In the rows, zero is written as 128.
Known rows, with every step that occurs:
d -> u -> w: 114,111,120,129,121,130,115,117,125,115,123,139,147,122,110,124,140,130,135,85,138,123,140,133,132,92,140,105,124,103,123,124,119,119,113,145,131,116,118,122,153,128,131,83,142,143,106,144,158,135
f -> c -> d -> u: 113,147,117,131,130,108,133,136,112,131,136,130,119,137,134,131,104,136,88,83,152,122,118,123,98,81,152,121,101,98,103,107,64,146,97,122,148,124,106,89,148,126,93,96,137,140,123,122,143,124
c -> f: 118,154,141,128,168,125,121,120,120,151,148,154,112,129,110,133,145,140,135,144,104,125,127,144,110,121,141,135,103,122,130,127,111,129,105,157,137,71,125,140,128,129,110,142,146,138,140,132,119,156
d -> c -> f -> y -> n -> z: 118,135,130,146,176,126,118,108,107,152,118,137,137,148,86,115,139,122,134,188,108,110,118,124,111,128,106,120,105,93,127,126,156,128,155,160,136,71,128,143,131,124,116,164,165,134,147,163,125,150
n -> z -> d: 130,143,144,132,139,113,127,86,146,122,132,119,94,133,80,146,165,111,135,145,100,117,128,105,161,121,142,97,104,113,146,112,122,127,125,137,110,86,134,137,144,114,132,133,128,160,121,127,134,114
n -> z -> k -> u: 114,138,146,117,140,105,117,96,137,137,125,100,87,129,86,118,147,115,151,130,106,123,112,112,163,110,141,84,119,99,119,89,107,126,122,130,143,127,117,136,166,117,115,117,132,143,123,140,120,126
y -> f -> c: 91,137,136,157,139,136,108,124,124,163,133,124,135,134,139,142,115,153,90,114,156,125,127,134,111,121,139,164,127,115,93,114,76,151,116,135,129,120,125,99,135,131,95,118,120,149,145,122,118,152
f -> c -> d -> z -> k -> u: 104,160,129,121,136,106,120,145,131,133,145,118,108,127,135,132,100,126,104,87,151,125,115,128,95,78,156,121,119,94,111,109,49,152,93,122,157,147,114,83,145,116,88,96,125,134,123,117,113,135
n -> z -> k -> u -> d: 117,130,138,119,144,105,116,94,137,143,126,100,94,126,91,112,150,111,151,128,113,122,110,118,160,114,141,95,127,98,117,92,114,137,127,132,140,126,120,143,167,111,116,110,133,138,121,146,125,132
f -> y -> n -> z -> d -> c: 105,108,117,164,158,120,111,73,126,139,109,134,131,134,76,137,141,143,122,161,127,108,128,124,153,134,116,131,118,90,128,112,158,133,159,145,141,91,130,117,130,136,142,162,136,170,151,151,140,118
z -> n: 117,132,169,138,133,125,106,109,124,132,170,144,104,118,102,164,125,139,116,122,128,130,123,117,102,119,157,117,112,126,119,103,111,123,134,147,113,88,121,123,155,148,108,134,115,128,150,136,127,154
y -> f -> c -> d: 97,133,131,153,132,134,114,129,111,155,135,118,135,137,141,136,101,148,80,100,161,127,125,132,100,106,141,151,119,105,90,111,66,153,116,131,135,126,118,88,135,132,97,112,116,148,142,120,125,145
u -> w: 104,122,137,133,147,146,94,110,129,127,134,155,126,130,86,141,146,124,138,104,116,125,144,115,120,107,131,115,136,119,131,120,109,124,126,153,123,107,132,127,148,115,121,110,120,149,122,137,136,144
c -> f -> y: 106,138,130,143,174,126,119,102,120,157,134,156,123,132,109,129,146,161,142,152,114,131,130,153,114,127,127,150,108,111,125,126,123,126,118,153,155,76,128,128,120,142,114,154,149,152,147,143,122,154
y -> f: 104,126,142,150,135,137,111,121,122,148,141,117,142,123,121,151,121,139,98,115,132,122,132,142,124,124,140,144,128,117,103,121,95,143,120,150,121,104,126,116,144,132,119,122,110,151,138,121,121,154
d -> z -> k -> u -> w: 109,150,144,108,140,115,101,141,165,121,149,106,118,97,116,143,129,111,149,99,125,124,129,143,122,83,152,105,147,95,137,124,86,129,107,149,146,144,133,111,154,113,117,89,120,129,112,125,96,153
k -> z -> d: 125,142,156,117,108,132,147,133,149,116,158,110,129,110,114,156,140,128,162,124,122,130,125,147,116,96,158,111,100,128,148,141,97,138,79,135,97,100,130,144,134,92,123,115,119,138,106,131,107,129
d -> u: 123,128,121,125,126,110,133,126,125,114,137,123,138,115,118,143,130,128,116,93,127,114,131,144,133,97,152,104,109,104,115,120,108,128,100,144,132,102,115,123,158,130,128,94,138,143,107,129,152,132
y -> n: 109,118,130,145,157,115,106,111,118,134,132,145,123,115,92,155,121,131,101,127,120,96,134,123,134,132,145,136,126,115,120,106,133,144,133,151,127,87,118,128,143,135,130,144,117,148,148,121,136,131
n -> z -> d -> c: 135,145,144,136,140,117,130,90,141,122,127,117,106,140,73,140,164,95,138,164,96,111,122,98,153,120,131,88,100,104,145,118,132,128,134,142,105,82,134,143,146,101,129,137,138,152,120,139,133,115
y -> n -> z -> k -> u -> d: 108,108,126,142,153,107,101,87,123,149,115,119,109,118,88,115,134,122,127,137,127,101,121,116,161,131,138,124,137,100,119,90,147,148,147,138,137,117,116,140,155,126,132,132,130,141,144,144,135,124
z -> d -> u -> w: 129,125,127,128,106,135,132,104,154,106,123,134,136,119,102,138,165,109,157,111,129,122,146,136,150,94,140,107,114,112,148,144,116,123,101,146,112,110,144,127,138,95,149,97,139,156,101,141,150,119
c -> d -> u -> k: 133,121,105,122,126,112,136,144,110,107,143,125,134,119,111,135,102,117,98,71,136,127,131,146,108,70,158,94,98,93,114,118,89,131,99,123,133,118,104,116,153,130,131,85,110,137,105,131,147,117
d -> c -> f -> y: 121,145,133,138,171,127,124,125,110,147,130,138,143,145,91,123,139,120,138,177,103,115,119,136,100,121,112,119,105,100,123,137,138,126,139,163,135,76,134,141,131,115,112,155,161,135,137,159,122,158
y -> f -> c -> d -> z -> k: 101,140,136,143,129,126,110,134,120,147,135,106,133,127,150,132,104,143,86,95,166,133,125,141,101,91,144,146,124,99,100,111,60,147,116,127,141,138,122,89,140,132,91,100,120,141,140,126,115,150
n -> z -> d -> c -> f: 133,149,143,133,146,118,128,91,137,130,127,123,105,143,77,129,169,102,148,173,98,115,120,104,148,121,126,94,98,104,147,122,136,127,135,146,110,76,136,147,137,107,128,144,149,147,125,144,128,123
f -> c -> d: 109,153,127,134,141,112,128,138,114,134,143,135,107,139,126,139,106,132,85,97,141,121,120,117,94,93,153,128,105,108,102,105,59,149,100,123,145,118,110,92,146,122,87,112,125,143,130,114,131,129
d -> z -> k: 125,160,150,105,148,103,111,149,162,112,156,100,110,95,125,162,130,114,127,104,115,125,130,148,117,82,162,108,121,100,142,120,82,124,107,145,138,114,136,117,157,123,109,95,119,135,116,119,96,151
c -> d -> z -> k: 137,147,140,101,133,106,123,153,130,99,159,102,114,111,115,149,103,106,101,80,120,126,122,138,102,64,161,87,107,92,133,113,68,130,107,138,143,123,119,104,160,124,112,93,109,140,118,113,115,135
n -> z: 121,141,143,133,152,110,119,97,127,131,139,124,95,135,80,146,146,123,113,133,98,114,121,100,147,127,143,98,107,111,125,97,122,130,129,141,123,80,116,135,155,136,117,132,125,152,129,124,132,126
f -> y -> n -> z: 99,104,117,161,166,116,107,76,121,146,114,137,124,128,82,143,133,162,112,144,129,111,130,126,153,138,125,140,124,96,118,99,152,134,152,144,151,90,121,115,137,155,135,160,127,171,154,142,139,120
c -> d -> u -> w: 130,115,116,120,112,123,128,132,105,100,136,131,137,128,106,121,111,117,104,70,137,124,127,128,109,69,145,83,108,94,119,116,93,127,111,137,139,122,109,108,159,127,129,85,125,145,113,131,157,125
y -> n -> z -> d -> c -> f: 119,121,131,151,159,117,111,83,123,140,111,138,113,131,77,128,148,120,126,167,117,99,132,105,152,135,125,125,112,105,143,112,161,137,153,146,118,79,126,144,129,124,137,159,144,144,150,144,136,120

Rows:
131,121,110,119,118,115,143,148,112,106,147,117,139,116,119,131,98,123,104,70,143,132,128,151,102,64,160,92,96,97,118,119,90,128,93,119,127,121,100,122,151,126,128,82,110,131,103,135,139,116
c -> d -> u -> k -> z
115,138,123,136,142,132,131,133,155,134,154,126,128,101,110,157,133,125,155,117,130,143,143,162,113,94,165,129,106,124,138,141,104,126,83,115,93,106,126,156,129,101,124,104,94,127,104,143,96,124
u -> k -> z -> d
128,141,134,142,143,134,131,105,142,131,123,137,135,133,88,134,161,107,157,181,111,112,132,136,131,119,119,123,102,106,150,149,140,131,127,156,117,82,151,142,119,89,139,154,152,150,130,153,128,131
z -> d -> c -> f -> y -> n
99,132,144,107,127,128,108,118,141,136,126,111,113,117,99,110,141,111,175,104,122,132,122,139,141,92,139,95,141,104,115,110,85,125,106,139,153,160,127,132,163,93,116,95,125,139,111,146,113,142
z -> k -> u -> w
110,130,120,130,142,122,117,131,152,147,162,126,138,109,108,141,120,109,139,109,125,103,116,144,125,128,158,129,174,102,109,128,104,177,98,161,141,142,129,118,146,97,138,101,113,128,114,123,119,155
k -> u -> d -> z
117,112,125,148,144,109,112,81,130,127,113,132,114,122,85,135,143,125,119,139,128,100,135,110,167,126,137,120,116,106,138,105,150,138,143,140,121,91,122,133,139,132,145,138,135,153,139,136,149,108
y -> n -> z -> d -> u
106,145,144,104,130,112,121,127,140,134,134,101,108,109,105,124,135,109,160,110,114,126,116,145,142,95,146,96,131,104,110,111,80,131,96,135,154,151,126,132,165,96,114,102,124,137,112,136,109,139
z -> k -> u
99,139,133,152,132,130,110,135,122,150,141,115,136,130,144,143,100,148,77,98,163,127,127,136,97,101,145,153,125,103,99,114,65,154,115,134,134,128,120,83,136,134,96,109,114,143,140,116,118,151
y -> f -> c -> d -> z
106,122,112,139,150,131,121,118,129,164,142,133,149,132,98,111,128,114,153,144,125,105,107,145,121,139,131,129,163,94,99,134,128,172,116,163,149,132,132,129,137,92,138,125,138,127,123,152,128,157
k -> u -> d -> c -> f -> y
129,156,141,128,165,128,126,136,110,141,139,137,136,140,93,125,137,103,134,173,95,112,118,129,94,117,122,111,102,107,127,137,129,128,128,165,121,71,131,150,137,106,108,148,159,124,132,147,121,160
d -> c -> f
105,128,125,155,172,126,113,78,125,159,116,158,117,134,99,118,155,160,147,171,123,122,129,140,136,131,122,153,111,106,137,122,149,130,135,149,149,75,129,130,111,142,129,167,155,157,156,152,128,138
c -> f -> y -> n -> z -> d
126,141,151,125,120,137,147,128,142,128,145,111,143,122,111,135,145,129,173,156,123,133,122,151,106,97,138,114,95,116,148,152,116,133,96,143,105,95,134,145,123,90,120,131,144,136,114,155,103,137
k -> z -> d -> c -> f -> y
117,122,109,131,128,116,135,138,133,124,140,121,148,104,126,135,121,136,136,86,146,134,136,167,117,83,163,115,105,105,117,131,109,122,86,121,116,113,107,141,146,126,128,77,124,123,96,148,129,126
d -> u -> k -> z
137,156,143,129,138,132,137,119,145,125,135,132,131,133,90,140,164,92,158,174,100,115,133,133,124,112,128,110,99,112,151,152,123,130,113,156,108,78,152,145,126,81,132,139,148,142,119,145,125,137
z -> d -> c -> f
100,127,127,153,121,130,118,126,109,150,129,115,143,138,146,128,101,152,81,92,171,127,125,136,105,99,139,149,119,103,89,113,70,151,114,128,137,131,115,88,138,134,102,103,126,145,138,127,133,145
y -> f -> c -> d -> u
114,126,119,132,140,128,123,128,131,152,151,124,145,126,94,125,122,94,143,131,118,101,109,136,124,133,142,118,160,99,98,131,117,176,110,162,132,136,130,132,151,82,137,112,123,124,114,138,128,153
k -> u -> d -> c
98,133,144,156,127,130,106,129,119,151,146,118,132,130,145,140,96,152,78,100,174,132,125,131,90,102,146,155,124,105,99,112,70,149,123,133,131,126,119,82,137,145,94,110,117,136,150,124,119,154
y -> f -> c -> d -> z -> n
111,146,107,137,137,110,130,141,115,134,134,134,118,133,135,130,104,136,92,80,157,130,127,133,97,79,157,128,102,97,103,110,66,142,95,112,145,128,107,95,144,125,93,92,129,135,118,127,139,123
f -> c -> d -> u -> k
110,116,136,138,157,106,100,90,119,138,114,121,102,120,86,129,135,125,118,136,119,104,127,110,157,123,138,118,118,105,125,87,140,132,151,137,136,99,115,139,154,136,122,141,131,147,148,138,134,120
y -> n -> z -> k
115,158,147,106,139,104,111,147,166,120,156,98,115,95,119,151,124,109,140,103,120,122,125,150,122,85,160,106,140,95,135,124,81,131,98,147,147,137,131,110,157,115,116,94,118,132,113,119,94,152
d -> z -> k -> u
115,128,178,126,114,131,125,130,127,129,175,118,122,111,122,152,117,152,141,117,140,140,115,135,88,100,163,113,104,130,128,117,102,130,104,138,100,97,110,136,150,133,103,121,119,117,130,143,105,150
k -> z -> n
97,107,115,159,162,119,107,91,124,142,119,144,134,121,92,150,126,157,111,135,130,110,132,140,140,134,128,147,126,101,115,109,140,137,142,148,151,95,124,108,134,146,132,156,120,170,150,136,136,128
f -> y -> n
128,133,125,137,133,114,130,88,148,123,125,121,108,128,92,135,162,114,140,130,116,123,131,120,165,107,145,100,102,102,144,118,129,120,119,126,111,95,126,140,142,118,140,112,133,151,110,141,143,105
n -> z -> d -> u -> k
139,152,144,126,130,129,139,122,149,110,139,122,132,127,86,154,157,82,146,159,99,110,133,126,131,112,133,99,101,110,148,148,118,132,114,155,99,87,153,140,138,75,136,130,133,149,110,136,128,127
z -> d -> c
109,129,137,140,147,129,116,134,140,143,165,133,122,102,115,155,116,142,142,109,143,151,134,156,93,97,169,131,109,126,125,122,108,120,101,116,97,104,113,152,138,128,113,109,94,110,119,152,95,139
u -> k -> z -> n
120,134,139,121,144,108,118,100,131,144,122,95,101,131,86,106,148,101,153,140,108,119,105,112,154,110,134,85,127,95,117,98,121,138,138,134,137,126,121,147,167,105,117,115,141,133,120,153,125,134
n -> z -> k -> u -> d -> c
134,137,130,126,109,121,143,110,153,105,133,122,131,114,109,148,157,109,144,116,121,117,139,146,150,97,152,107,105,111,146,143,110,130,93,142,112,100,141,127,137,97,145,104,135,156,102,129,146,115
z -> d -> u
118,136,130,145,174,127,117,119,107,151,125,140,144,144,91,120,135,121,133,182,108,111,121,134,103,126,112,126,109,97,123,133,148,130,144,163,137,74,130,142,129,119,117,163,161,133,146,160,126,155
d -> c -> f -> y -> n
116,135,136,108,133,115,121,130,137,144,133,93,122,114,108,110,139,94,164,121,120,120,111,151,135,98,143,100,139,98,106,117,100,148,110,143,148,150,133,142,166,82,115,96,133,126,110,152,114,151
z -> k -> u -> d -> c
